Known rows, with every step that occurs
zedob riru: [  9  12  11   4  23 -30  -3 -21  -1   9  25 -14  14  -4 -10  -5   7   6
  12  12   7  -2  10  14  20  10  15   1 -27   8  27 -19   2]
bisi fevime: [  8   7  11   6  14 -14 -32 -14  -5  16  -5 -17  26  13  -4 -13   9  -1
  -3 -21   9  -7  14  14  11  13   2  11 -23  23  17 -14  -4]
zedob riru mokavom bisi fevime: [  1  16  26  13  31 -45  -2 -14   5  16  17 -21  17  23 -17 -17  25  -4
   8   9   7  -8  23  26  20   1  15   7 -44  14  23  -2   4]
mabi fevime: [  7   7   6   0  -1 -12 -29  -6  -8  12   0 -27  11   1 -14 -14   3 -19
   6 -14   8  14  14   7  13  14   7   5 -26  20  16  -8  -7]
tanifi nipur: [ 13   5   1   9   8   5 -17 -15 -13   5 -23 -21  16   4 -15   4   8 -10
  20   4  13  -4  14  11   5  17  -1   7 -33  14  21  -8  -4]
nipur tanifi mabi: [ 16   7   2  14 -11 -13 -15 -21  -9  24 -29 -23  20  12 -22  -2  13  10
  18   4  15   7  14   1   9  17 -13   5  21  17  28 -17 -10]
tanifi nipur mokavom bisi: [ 12   8  -3  13  19  11 -14 -10  -6  -2 -21 -14  12   4 -21  16  17 -13
  44   7  12  -7  22  19 -11  29 -14  -4 -29  11  23   4   3]
mabi mokavom bisi tanifi nipur fevime: [ 17   4  12  16 -15  30 -34 -10   2  -3  -9 -14  14   8 -25  -5  20 -15
  25  -8  10   1  24  15  -9  26   9   0 -26  11  15  15  -8]
tanifi mabi mokavom nipur fevime: [ 16   2  13  17 -14   1 -28  -9   1  14 -17 -18  15  24 -35 -14  18  -8
  20  11  14   2  24   4  -3  24   1   2 -39  20  17  14  -8]
mokavom bisi fevime tomis: [  9  13  19   6   9  -9 -23   1  -2  29   6  -9  28  22 -12 -15   7   2
   0   3   4   6  17  17  20  11  13   7 -20  16  13  -1  -9]
mubar bisi tanifi: [  3   9  -2   8  -3   8 -48 -15 -10  -8  16 -10  28 -14 -15 -14  15  24
  25 -51  10  -3  11  17  13  24 -13  20   8  15  11 -22  10]
zedob riru mokavom nipur: [  4  12  20  13  38 -50   6 -18  -3   7  10 -25  11  16 -46 -14  22   4
  22  43  11   3  22  22  21   7  -2   4 -50  11  22  -1  11]
nipur fevime: [  9   7  10   1   6  -3 -21  -8  -6  15   2 -23  14   4 -15 -10   6 -15
  -2   5   9   1  14   8  18  16   2   6 -34  20  17  -8  -7]
nipur mokavom bisi tanifi: [  9  11   2  12  19   3 -37 -14  -1  -4  -4 -10  22  -7 -21  13  19   8
  38 -12   9   1  19  25  -4  25 -27   4   8  11  18  -6   7]
zedob riru mokavom: [  3  14  23   4  29 -72  16 -19  -5   8  15 -23  12   7 -28  -9  20  -5
  13  36  10   0  16  19  26  -2   3   7 -46  11  28 -16   6]
zedob riru mokavom nipur tanifi mabi fevime: [ 14   5  29  19  -8 -26   2 -20   1  22 -11 -38   4  29 -49 -35  24  -6
  15  19  13  23  25  11  12   9  21  -3 -10  15  24   6  -8]
nipur mokavom: [ 12   5   0   1  21 -18 -19 -13 -10   0 -15 -12  17  -3 -18   9  12  -7
  24   3  13  -2  14  13  -7  26 -27   1 -18  19  23 -17   1]
tanifi mabi mokavom nipur: [ 14   5   3  20  -6 -18 -29 -13  -4   9 -25 -12  22  19 -35   1  18   7
  41  10  15   0  23   5  -7  23 -16   4 -27  16  21   7   0]
mabi tanifi: [ 15  12 -10   6  -6 -25 -20 -15 -13  11 -13 -11  16   0 -21   0   7   0
  12   2  11   6  15   0   8  18 -18   8  12   9  22 -12  -2]
fevime tomis: [ 11  11  12  -2   6 -25 -12  -2 -13  22   4  -9  24   7 -19  -6   1   2
   5  22   7  13   9   9  24  11   0   8 -17  15  16 -14  -9]
mubar bisi tanifi mabi fevime: [  8   1  12  12 -34  18 -47 -13  -5   9  -4 -24  20   6 -17 -28  17   6
  17 -55  12  11  15  11  12  17  15  19   3  20  12  -7  -8]
mabi tanifi nipur fevime tomis: [ 26   3  19   4 -27  15  -7  -3 -11  23 -17 -12  11  20 -30 -24   5 -16
  -8  26   9  18  17   3  12  18  21   2 -13  11  12   9 -22]
riru zedob: [  7  10  10   5  18  16  -6 -21  -8  13  17 -15  14  -7   9  -1   3  11
  19  13   7  -8  13   9  20  10   3   1   2  22  20 -20  -8]
nipur mokavom bisi mubar: [ 10  13 -18   6  27   2 -25 -11  -3  -6  33 -14  17   6 -14   8  16 -20
  40 -19   8 -14  14  10   8  28 -26   5 -20   7  18 -10   4]
bisi fevime tomis: [ 13   8  23   1   3 -17 -23  -3  -7  27   0  -9  29  20 -12 -22   4   2
 -11   1   7   8  12  14  19  10  13  10 -19  21  12 -10 -14]
riru mokavom: [  0  12  12   3  24 -65  -2 -10 -14   9 -11 -25  17   9 -30   0  19 -12
  16  29  13   2  17  15  22   2 -24  14 -40  18  23 -17   4]
tanifi nipur mokavom: [ 19  -1   3   7  12   6 -15 -16 -11  -4 -33 -15  13   3 -22   9  14 -15
  30   5  15  -4  17  15 -16  29 -15  -1 -29  17  22  -6  -3]
tanifi mabi fevime: [ 10   3  13   7 -19  -9 -27 -10  -6  24 -20 -30  13  15 -15 -13   9 -14
   9 -13  12  13  15   5  14   9  14  11 -21  22  20  -5 -15]
nipur mokavom bisi: [  6  12  -5   8  26 -10 -19  -7  -5   2  -6 -12  16  -2 -18  16  14  -6
  38   6  10  -5  20  18  -3  27 -26  -2 -19  13  24  -5   8]

Rows
[ 14   9 -15  11  22  23 -22 -14  -4  -9  19 -17  13  11 -17   8  18 -26
  44 -19  10 -16  16  12   0  31 -16   3 -29   5  18  -3   0] => tanifi nipur mokavom bisi mubar
[  6   9  33  17  -8 -25 -13 -16   6  17   3 -32  10  19 -30 -20  28  -3
  20   3   9  14  23  23  22  -2  27  10 -17  12  22   6  -8] => zedob riru mokavom bisi tanifi mabi fevime
[ 20   2  26  11 -23  -3 -18   1  -2  26 -11 -10  20  33 -41 -23  12  -2
   9  31  11  17  21   4   7  20  14   2 -32  18  12  16 -18] => tanifi mabi mokavom nipur fevime tomis
[  7  13  -3  18 -10 -26 -25  -7  -2  11 -14  -9  21  10 -17  15  18  -1
  46   4  12  -4  22   6  -2  18 -12   5 -22  12  27   3   0] => tanifi mabi mokavom bisi
[ 13   8  26  10 -25   4 -30   0  -1  30  -6 -19  21  19 -24 -19  11   2
  11   0   6  28  18  15  22   6  23  10   2  14  12   7 -19] => mokavom bisi tanifi mabi fevime tomis
[  9  12   5  15  22 -35  -5 -16 -11  10 -18 -29  14  15 -55 -14  20   2
  24  32  14  13  23  12   8  21 -32  -1  -1  15  21  -5   7] => riru mokavom nipur tanifi
[  9   9   9  19 -10 -16 -34 -10   4  17 -15  -9  26  25  -8  -3  21   0
  25 -20  10 -11  24  12  -5  16   3   7 -23  19  22   6  -5] => tanifi mabi mokavom bisi fevime
[ 21  -2   9  11   8  19 -30 -21  -7 -10 -30 -13  18  -1 -25   6  20  -2
  31  -9  15   0  17  22 -17  29 -16   2  -7  15  18  -7  -3] => bisi tanifi nipur mokavom
[ 21   5  23  11 -23  22 -25   1   0   9  -2  -5  19  17 -31 -14  14 -10
  16  13   8  15  22  15   1  22  20  -1 -22   9  10  18 -17] => mabi mokavom bisi tanifi nipur fevime tomis
[ 17   3  30   6 -30   0 -31  -5  -5  28 -11 -19  22  19 -24 -24   8   2
   1  -3   8  29  13  12  21   6  23  13   3  18  11  -2 -23] => bisi tanifi mabi fevime tomis
[ 17   1  17   9  -6  34 -31 -16  -4   5 -14 -24  15   7 -21 -13  13 -11
   4  -7  11   3  17  16   7  19  13   7 -21  16  13   2 -12] => bisi tanifi nipur fevime
[ 20   5   4  18   0  19 -26 -14  -1   7 -31 -10  16  21 -18  -6  21 -10
  20 -17  11  -7  27  16 -18  29  -2  -1  -5  13  18  11  -4] => mabi tanifi nipur mokavom bisi fevime
[ 13   6  18  -4  -9 -16 -19   3 -10  23   5 -18  16  10 -22 -23  -1 -14
  -4   7   6  26  12   8  21  10  19   4 -22  17  11  -4 -17] => mabi fevime tomis
[ 21   9 -21  13   5  23 -20 -15  -5  -9  12 -12  10  13 -23   4  20 -24
  41 -19  10 -11  19   5  -5  34 -20   2  -5   0  18   3  -2] => mabi tanifi nipur mokavom bisi mubar
[ 19   6  -1  16 -27 -29 -21 -18  -6  11 -26  -9  21  11 -26   1  17   3
  33  -1  16   5  18  -4 -13  25 -18  -1  11  15  29  -9 -10] => nipur tanifi mabi mokavom
[ 16   3   9  11 -26  -3 -23 -15  -6  24 -24 -32  12  14 -24 -20  10 -10
   9 -14  13  20  16   1   6  17   9   1  11  21  22  -7 -17] => nipur tanifi mabi fevime
[ 18   9  -9  17   1 -14 -25 -16  -6   1 -10 -12  18   6 -44  -8  13   6
  35   5  13  10  22   3 -17  36 -28 -11   9  12  21  -1   3] => mabi mokavom nipur tanifi
[ 21   6  -6  12 -12   4 -15 -17 -15   7 -32 -15  12   6 -23   0  11  -9
  18   3  13   3  17   3  -1  21  -4   5  -3   8  21  -1  -7] => mabi tanifi nipur
[ 16  14 -19  18 -11  -6 -25 -15   0   3  24 -12  20  17 -21   0  20 -12
  47 -23  11 -10  17  -4   1  28 -20   2   5   4  24  -5  -5] => nipur tanifi mabi mokavom bisi mubar
[ 10  14 -16  14  -4 -12 -30 -11   0   2  27 -11  21  17 -13   7  20 -14
  47 -23  10 -15  16   0   9  20 -14  10 -23   5  22  -3  -3] => tanifi mabi mokavom bisi mubar
[ 12   4  20  18 -14 -22 -12 -13  -6  23 -32 -41   9  30 -51 -28  22 -12
  17  12  15  23  25   8   9  12  -1   3  -6  22  20   6 -10] => riru mokavom nipur tanifi mabi fevime
[ 19   4  22  10   6  15 -17  -2  -3  17 -17  -7  23  27 -20 -12  14  -7
  12   6   8   4  21  22  -2  22  14   0 -26  17  13   9 -12] => tanifi nipur mokavom bisi fevime tomis
[ 11  10   3  18   8  26 -32 -16  -5   0 -15 -18  19   0 -18   9  16   3
  34  -9  10  -1  19  22   5  18  -2   8 -10   8  17   2   1] => mokavom bisi tanifi nipur
[ 16   5   7  23 -11  -5 -42 -18   0   3 -23 -10  26  16 -37  -2  22  18
  41  -3  15   5  23  11  -9  22 -16   8  -6  15  17   6   0] => bisi tanifi mabi mokavom nipur
[ 16   7   2  22  -4   1 -19 -21  -7  24 -32 -26  20  20 -37  -8  15  15
  26  11  16   9  19   4   6  22 -15   3  16  17  24  -5  -5] => mokavom nipur tanifi mabi
[  8  12  22  19  18 -10  -4 -21   0  -2   1 -22  13   8 -31  -1  28   2
  33  18  10  -1  23  30  13   6  13   6 -29   3  23   3   3] => zedob riru mokavom bisi tanifi nipur
[ 15   5   8  15 -24 -23 -40 -19  -3   4 -21  -6  28   7 -19   6  21  10
  34 -13  15   1  17   7  -8  17 -14  12   1  16  23  -7  -7] => bisi tanifi mabi mokavom
[ -1  17  12  12  22 -34 -23 -11  -5   3  -1 -21  22   3 -30   6  26   5
  31  11   9   4  21  26  20   6 -24  15 -10  11  19  -6   8] => riru mokavom bisi tanifi
[ 13   2  16  15 -16  14 -39 -12   2  12 -21 -24  15  11 -23  -7  21  -5
  28 -23  12  15  22  19  -3  18   2   6   4  18  18   6 -10] => nipur mokavom bisi tanifi mabi fevime
[ 10   6   9   9  14  10 -24  -8  -4  14  -1 -26  12  13 -31 -17   8  -8
   6  14  10   5  20  12  14  23  -1   2 -38  20  12   5  -1] => mokavom nipur fevime
[ 11   7   9  19  -2   4 -33 -17   0  10 -25 -15  25   8 -20  12  24  14
  40  -6  13   0  20  21   1  18 -18  11  11  15  23  -4  -3] => nipur mokavom bisi tanifi mabi
[ 14  10   6  23 -15  -9 -31 -14   4  18 -18 -11  26  25 -17  -9  22   3
  25 -20  12  -5  25   7 -12  23  -2  -1   5  17  24   3  -8] => nipur tanifi mabi mokavom bisi fevime
[ 13   0  11  11 -17  47 -37 -14  -7  -4   0 -20  16   2 -21 -25  17  -2
  10 -36  12  -3  17  15   7  27  15  12 -20  17   8  -2  -5] => mubar bisi tanifi nipur fevime
[ 25   5  16  13 -11  14 -15  -3  -4  18 -24  -2  20  29 -26 -16  16  -6
   9   5   9   8  24  15  -9  25  11  -1  -2  11  13  14 -14] => mabi tanifi nipur mokavom bisi fevime tomis
[ 18   3  27   9 -22   8 -28  -1   0  22 -14 -15  19  19 -29 -16  15  -2
  19   0   9  27  20  19   6  15  14   4   4  16  13   9 -19] => nipur mokavom bisi tanifi mabi fevime tomis
[ 18   1  18  19 -19  13 -41 -14   4   9 -15 -16  19  21 -38 -16  21   2
  21   0  13   6  25  10  -5  24   0   5 -19  19  13  14  -8] => bisi tanifi mabi mokavom nipur fevime
[ 14   4   9  15  16  19 -27 -11   0   6 -23 -15  19  19 -12  -3  20 -11
  22 -17  11 -11  24  23 -13  26   1   0 -30  18  18   6  -2] => tanifi nipur mokavom bisi fevime
[ 15   7  22   4   4   6 -16   2  -6  25   3 -17  17  21 -37 -25   4  -4
  -4  32   8  18  17  11  23  18  12   2 -33  18   8   7 -11] => mokavom nipur fevime tomis
[ 22   1  31  14 -28   9 -32  -4   2  21 -11  -8  24  29 -42 -25  16   7
  11  18  11  20  22  11   6  20  12   5 -12  16   9  16 -18] => bisi tanifi mabi mokavom nipur fevime tomis
